Every row comes from one small tree of marks. The marks that hang from a mark follow it in brackets, in the order of their numbers. Every link used is in the known rows. Which tree was each row made from?
(in the rows, 128 means zero)
Known rows:
K_783[K_722[K_724 K_735[K_878]]]: [148 156  94  55 133 115 139 198 198 104 153 104 123  76 153 147 143 126
 132 146 158 182 126 130 139 145 116 146 166 148 120  96  90]
K_566[K_48 K_303 K_878]: [123  88  99 184 168  97 129 182 115 131 181  79 142 131  56 133 177 142
 128  94 169 104 134  92 147 112 151 118  51 121 139 133 162]
K_722[K_48 K_724 K_735[K_878] K_783]: [164 125  96 101 111 170 148 164 169 100 154 116 115 111 166 203 113 152
 126 157 135 186 133  75 153  81 113 132 205 165 116  78  65]
K_48[K_722 K_878]: [118 122 159 134 162 110 174 111 116 121 126 126 134 111 108 117 135 131
 102 120 125 124 134 144 137 181 105 127 143 121 110 173 175]
K_566[K_783 K_878[K_735]]: [136 117 152 196 174 129 114 158 117 164 159 172 120 120  83 117 148 129
 161 104 123  78 134  84 146 110 102 137  23 135 115 130 181]
K_303[K_48]: [109 127 155 149 143 127 137 106 137 126 152 120 153 139 138  84 129 107
 137  83 141 102 148 142 118 177 106 131 163 124 142 151 140]
K_722[K_48 K_724 K_783[K_566]]: [164 107  93 134 117 190 148 112 111 102 112 111 102 170 152 143  81 116
 126 141 105 151 135 125  93 157 118  94 153 152 123 108  70]
K_722[K_48[K_878] K_724 K_735 K_783]: [165 145 114 105 107 161 162 136 161 106 135 106 125 101 135 187  98 164
  99 165 133 182 108  77  89  96 134  97 158 133  97  90  63]
K_783[K_566[K_48]]: [157 119 110 173 163 134 153  79 132 121 157  94 122 170  93  98 130  85
 137 102 135 116 158 163 131 155 135 131 119 119 135 159 116]
K_303[K_878[K_735]]: [163  41 184 180 152 120 110 152 125 109 153 124 153 132 126  90 116  95
 135  87 141  90 145 108 134 137  87 145 160  88 121 137 167]
K_724[K_722[K_735[K_878] K_783]]: [159 103 117 112 102 103 131 169 120 202 153 154 116  60 150 135 142 135
 148 157 130 171 153  87 171  75 103 154 186 157 123 101  73]
K_722[K_48[K_566 K_878] K_724]: [134 166 154 157  68 151 166 131 160  69 128  90 142 165 116 135 108 158
  76 140  90 151  89 104 123 176 130 115 161 142  60 118 135]
K_735[K_722[K_724 K_783] K_878[K_48]]: [142 189 110  73 114 140  78 122  99 136 105 178 126 163 137 171 145 129
 146 138 143 153 110 131 125 108 156 180 142 156 164 120 101]
K_878[K_48[K_566[K_783[K_722[K_735]]]]]: [108 153 110  55 109 129 158 145 177 154 102 191 144  72 138 101 137 129
 161 136  89 147 131 189 148  84 174 136  57 148 125 136 133]
K_735[K_722[K_48 K_783] K_878]: [168  94 120  87 104 161 116 134 117 118 130 147 128 167 168 186 163 137
 156 138 113 140 106 136 160  59 122 154 148 138 125 168 107]
K_566[K_48 K_878]: [143  80 125 178 175 121 149 134 118 126 191 112 142 149  49 123 150 134
 136  94 147 110 144 101 151 125 144 123  78 129 135 147 155]
K_735[K_722[K_48[K_878]]]: [168 128 147 121 107 136 130 103 153  91 133 116 144 191 125 153 145 128
 128 123 103 123  93 142 102 106 140 125 104 105 113 181 130]
K_566[K_303[K_48] K_783[K_722[K_735]]]: [ 76 148  81  60 143 108 114 198 178 173 117 126 143  37 169 108 162 130
 148 135 156 113 146 160 110  86 153 110  61 116 132 116 128]
K_724[K_722[K_48 K_735]]: [155  80 140 141  99 136 139 141 171 133 163 107 132 145 143 119 112 122
 141 119 106 156 152  92 139  69 108  99 148 125 149 110  92]
K_735[K_722]: [153  91 139 131 135 121 133 104 142 122 128 129 143 166 115 126 151 102
 148  92 130 112 114 156 112 134 108 129  97 106 162 188 138]
K_722[K_724]: [142 129 132 161 137 139 146 142 139  92 141 104 141 151 104 123 108 123
 115  97 147 142 125 100 101 189  98 116 146 127 152 114 137]
K_303[K_48 K_735[K_722[K_783]]]: [ 91 142 107 101 130 116  81  70  95 163 116 148 126 127 167 126 123 103
 143 144 145  87 124 167  94 115 139 125 142  98 154 151  94]
K_878[K_48[K_566 K_722] K_735]: [ 83 161 211 151 118 113 131  78 100 113 100 165 128 147 121  95 124 127
 142  92  87 112 141 165 185 151 120 154 137 137 130 166 214]
K_783[K_722[K_48 K_735]]: [159  82 118  66 131 150 169 163 194  83 153 101 145 110 161 135 117 127
 155 117 111 164 141 156 131  75 121 100 122 115 133 144 100]
K_722[K_724 K_735 K_783]: [153 107 109 115 130 144 165 131 150 137 121 119 125  74 124 160 104 148
 116 139 156 171 123  89  96 127 103 106 150 142 149  92  72]
K_878[K_48]: [139 143 150 149 149 142 137 110 123 100 131 164 152 171 116 101 121 101
 153  78 118 129 149 143 126 147 134 141 134 129 164 163 151]
K_303[K_735]: [131 123 103 175 169 131 128 110 125 102 152 118 130 146 137 104 105  91
 139 108 137 109 146 139 120 162 107 122 157 103 142 141 132]
K_724[K_722]: [143  99 156 163 119 110 126 149 111 163 135 134 145 141 111  80 122 111
 137  91 126 127 151 101 126 141  91 119 137 122 153 132 130]
K_783[K_566[K_303[K_735]]]: [128 141  47 186 158 121 103 132 129 120 128  85  99 141 160  85 122  59
 136 144 125 101 148 174 109 187 128 108 138 112 121 135 110]
K_878[K_48 K_735]: [146 181 182 178 147 130  96 100 116 110 139 165 154 173 119 102 109 106
 175  66 122 114 154 129 128 121 117 153 123 122 155 157 172]

Which tree is each row?
[130 217 164 192 166 114  98 110 118 148 153 136 145 122  68 129 144 153
 134  99 154  95 140  98 121  64 151 144  63  92  94 133 179]  K_566[K_48[K_878[K_735]] K_783]
[115 155 139 104 157 111 172 109 174 110 126  96 115  82 106 152 128 150
  81 154 150 162 120 114 112 175 114 112 158 132 117 109 121]  K_48[K_722[K_724 K_735] K_878]
[ 66  36 117  98 170 122 118 109  65 149 126 154 127  84 181  91 104  98
  94 154 159  81 149 167 138 149 139 131 223  91 139 111 132]  K_303[K_48[K_722[K_783]] K_735 K_878]
[120 113 145 131 137 107  24 165 121 153  98 177 144 155 137 120 173 106
 156 104 147  60 118 131 109  44 176 170  38  88 168 133 186]  K_566[K_303[K_878[K_48 K_735[K_722]]] K_783]
[108 108 192 128 166 129  91 126 102  94 116 145 136 157 130 109 109 107
 109  99 153 105 148 112 130 154 131 159 167 106 161  95 190]  K_303[K_878[K_48[K_722[K_724]] K_735]]
[137 124  46 118 150 130  92  97 101 173 121 138  59 146 121 136 121  89
 130 204 124  96 102 151  85 178 146 113  81 146 133 101  51]  K_303[K_735[K_722[K_724 K_783[K_566[K_878]]]]]
[143 128 164 131  57 127 151  91 165  95 120 118 143 180 122 134 151 146
 110 143  69 130  79 163 131 120 146 131 113 119  73 187 145]  K_735[K_722[K_48[K_566 K_878]]]
[153 169 113 176 153 124 151  77 129 126 158  96 121 156  84  98 137  99
 118 125 128 124 147 161 114 164 152 133 122 115  85 161 110]  K_783[K_566[K_48[K_878]]]
[166 111 144 112  87 128 146 145 134 170 136 137 133  88 136 143 103 159
 122 162 106 172 134  75 119  49 128  97 153 133  91 103  64]  K_724[K_722[K_48[K_878] K_735 K_783]]
[ 62 166 137 116 100 104 132 136 116 104  76 106 130 141 121 113 137 147
  92 118 126 136 116 146 153 181 156 123 124 149 150 119 190]  K_878[K_48[K_566[K_303] K_722[K_724]]]
[154 143 107  93 117 130 104 140 107 141 112 138 120 136 137 174 153 144
 130 143 155 139  94 115 121 125 109 163 150 148 136 127  98]  K_735[K_722[K_724 K_783] K_878]
[159  93 101 124 103 121 155 113 120 221 117 146  95  78 141  88 106  91
 150 166 104 155 161 130 120 122 101 111 144 155 129 111  38]  K_724[K_722[K_735 K_783[K_566]]]
[137 119 165 204 178 107 111 128 112 130 192 114 137 141  50 120 147 137
 153  80 153  90 155  86 154 100 125 133  68 117 123 131 173]  K_566[K_48 K_878[K_735]]
[ 23 157  74 128 180 111  78 135 105 155 111 123 118 102 174 101 149 114
 113 136 160  62 153 165 133 134 155 114 107 105 148 114 182]  K_566[K_303[K_48[K_722] K_735] K_783]
[139 166 211 171  31 110 116 125  80 169 112 145 137 113 131 109  98 174
 125 139  67 143 117  83 151  72 122 125 151 136  43 124 137]  K_724[K_722[K_48[K_566 K_878[K_735]] K_783]]
[111 164  76  94 145 120 108 237 127 126  94 111 146  89 130 120 142 152
 118 115 166 126 114 122  83 136 138 103  37 121 144 101 153]  K_566[K_303 K_783[K_722[K_724]]]
[ 79 192 188 120 106 123 119  81  62 129  68 168 120 118 123 130  94 164
 121 128 110 137 126 134 151 141 130 144 147 153 132 116 178]  K_878[K_48[K_566 K_722[K_724 K_783]] K_735]
[ 86 194  79 184 106 100 110 159 130 157 104 126 123  91 133  99 151 140
  97 166 114 100 101 139 131 144 166 127  90 107  57 123 166]  K_48[K_566[K_303[K_735] K_783] K_878]
[ 88  75 131 115 128 105 196 132 169 136 139 108 100  73  87 134 141 159
  89 172 116 141 117 119 176 189 119 111 117 165 113  96 138]  K_48[K_566[K_878] K_722[K_724 K_735]]
[111 148 193 120 164 131 116  87  50 141  95 189 130 120 128 133 110 138
 161  99 127 127 160 141 145  97 121 144 126 132 163 159 175]  K_878[K_48[K_722[K_783]] K_735]
[140  53 147 129  80 133 154 120 154 118 146 125 123 190 104 133 157 139
 132 135  62 103  90 148 170 120 143 123  63 144 106 174 143]  K_735[K_722[K_48[K_566[K_878]]]]
[ 49 212 112  92 153 115 111  86  75 139 107 124 115  86 156 133  94 136
  67 173 164 120 126 136  91 183 141 119 197 119 103  86 113]  K_303[K_48[K_722[K_724 K_783] K_878] K_735]
[136 130  60 104 154 132  80  73  80 182 120 202  71 167 133 114 127  64
 170 183  88  95 126 191 116 134 177 139  65 143 150 146  71]  K_303[K_735[K_722[K_783[K_566[K_878[K_48]]]]]]
[116  78 188 137 128 104  60 103 132 142 139 133 151 150 155  91 144  92
 139 100 148  55 127 142 112 119 118 166 150  80 141 144 155]  K_303[K_48 K_878[K_735[K_722]]]
[160  95 106 105 116 172 164 131 158  94 131 100 125 112 146 182  85 160
 118 142 129 179 131  85 105  87 116  87 153 140 143  89  65]  K_722[K_48 K_724 K_735 K_783]
[158 132 102 118 118 160 142 159 209  70 175  85 118 146 161 182 128 136
 123 139 134 172 131  87 156 115 112 142 202 154 120  84  90]  K_722[K_48 K_724 K_735[K_878]]
[135 143 133 112  54 145 114 129 173  81 126 100 121 202 151 167 157 142
 111 146  94 140  83 132 165 134 135 160 171 150 102 128 125]  K_735[K_722[K_48[K_566] K_724] K_878]
[ 71 155 125  99  93 117 132 141  63 132  52 137 123 105 134 133 122 170
  93 137 128 151 112 139 141 162 161 122 125 157 146 117 163]  K_878[K_48[K_566[K_303] K_722[K_724 K_783]]]
[152 117 119 103 117 130 121 115 102 139  94 134 133 131 122 163 123 139
 122 129 157 137  95 120  73 131 113 120 105 124 160 133  98]  K_735[K_722[K_724 K_783]]
[118  89 114  84 154 130 183 113 129 140 102 120 108  54 123 167 111 155
  96 150 163 170 138 112 113 131  99  98 154 140 158 102 100]  K_48[K_722[K_724 K_735 K_783]]
[127 130 134  85  74 149 162 172 157  62 121  89 145 155 146 116 102 152
 110 123  89 159 104 147 132 150 134 107 132 136  99 127 134]  K_783[K_722[K_48[K_566] K_724]]
